Each row comes from the steps of one path. Every step used is in the known rows, and no mark comes twice. Write the path behind each row, first mark first.
In the rows, zero is written as 128.
Known rows
P X T M: [ 75 135 123  91 102 154 116 144 120 172 161 112 161 128  67 119  94 100
  62 150 110]
M T: [121 108 132 135  94 160 116 125 158 110 106 129 123 106  83  97 108 119
  80 166 108]
X T: [101  95 123 107 122 158 109 142 135  98 116 114 115 168  59 135 112 123
  50 147  88]
W L: [ 90 106 151 130 147 110 124 129 153 104 132 104 128 138  62 141 126 148
  74 129 104]
P M T: [165 110 143 143 109 132 123 131 151 154 115 124 148 119  82 122  98  98
 113 155 132]
M T X: [129 145 116 138  76 160 127 102 132 158 140 129 130 105  87  69  77 103
  84 182 100]
W M T L: [ 87 136 157 161  99 157 167 136 186 113 125 116 105 111  86  74 140 133
  98 157 130]
W M T: [ 96 124 148 152 105 159 146 112 196  88 113 124 124 103  89  85 104 109
  70 193 136]
M T L W: [106  97 118 160  72 116 145 118 118 133  94 141 151 128 116  80 153 130
 129 107  75]
L W X P M T: [128 114 152 156  92 107 125 104 107 152 103 143 189 126 150  92  93  65
 125 153 136]
W M: [ 72 107 142 126 150 136 144 113 191  57 123 112 116 131  94 121  94 135
  53 166 125]
L W M T: [ 92 104 119 165  89 113 145  82 164  80  94 138 165 113 118  82 112  94
  93 169 108]
M T L W X P: [ 77 124 155 163  74 132 144 123 108 134 108 142 146 122 153  54 138 108
 118 128 109]
X T L: [ 95 107 133 117 124 156 133 168 129 126 125 108  99 176  61 123 148 149
  74 111  83]
L T: [ 98  89  91  97  99  95 119 125 152  61 113 147 125 137 105 119 135 146
  72 146  78]
L P: [120 113 103  93 167 119 156 131 149  89 111 128 132 135 115 133 112 141
  78 127 106]
M T L P X: [135 160 105 124 111 154 179 140 127 182 137 148 149  90 103  84 149 128
 128 117 113]
P M T L K: [167 139 137 166 101  97 154 141 131 182 159 103 154 127 108 126 147 145
 124  98 101]
T X P M: [117 171 125 132 161 141 115 111  99 182 156  77 150 177  95 123  45  72
  98 142 130]

Write each row's path
[ 77 169 116 124 143 170 110 103 107 139 145  85 129 167  98 100  56  94
  61 154 109] | T X P
[ 70 104 101  82  92  74 126 138 154 105 137 125 140 121 119 103 129 144
  80 150  94] | L T M
[ 92 104 114 117 109  66 130 127 149  82 132 130 127 136  76 134 164 154
  84 135  88] | W L T
[ 66 181 107 173  99 144 138  58 114 140 130 103 174 146 125  56  68  46
  91 184 120] | L W M T X P
[135 136 114 126 124 140 183 153 146 148 115 132 121 113 114  87 160 144
 122 118 110] | M T L P
[ 85  87 103 133 103 109 136 136  93 121 105 122 143 184  90 119 157 132
  94  89  54] | X T L W
[115 122 103  98 157 137 170 172 121 132 128 116 106 174  82 128 164 148
  90 101  88] | X T L P
[110 178 116 145 121 152 204 127 164 158 147 138 148  86 104  77 146 117
 119 147 141] | W M T L P X
[ 81 165  79 109 103 127 109 102 103 120 146 107 130 167 113  88  94  97
  72 156  92] | L T X P
[105 183 124 143 103 193 108 100 110 169 141  93 136 141  93  66  68  72
  78 180 121] | M T X P
[122 140 131 175 118 116 132 123  89 186 106  97 179 170 120 102 131  74
 160  95 117] | X P M T L W
[183 184 117 148 136  82 179 117 118 231 171 118 165 113  78 117 108  94
 149 145 136] | W L P M T X
[ 53 105 148 144 118 109 142 126 102 107 114 133 143 149 160  84 125 132
  99 106  95] | T L W X P
[103  87 145 154  47  98 163 126 128 125 106 180 145  87 147  59 146 143
 119 132  91] | M T L W X
[186 129 114 124 144 109 163 136 144 162 116 133 160 114 108 127 112 102
 135 141 138] | L P M T
[120 169  86 118 121 101 113 107  93 161 159 103 157 176 109 111  83  78
 108 147 109] | L T X P M
[167 152 125 150  92 129 130 111 124 202 152 128 152 113  83  94  66  82
 116 171 122] | P M T X
[116 133 143 127 176 145 104 130 125 133 122  76 145 181  94 151  78  90
  95 126 137] | X P M
[140 173 144 173 124 129 139 137 111 191 157  66 158 165 117 122 138 111
 123  97 120] | X P M T L K
[131 157 159 160 132 164 129 150 118 189 128  82 137 163  89 105 126  87
 143 117 142] | X P M T L
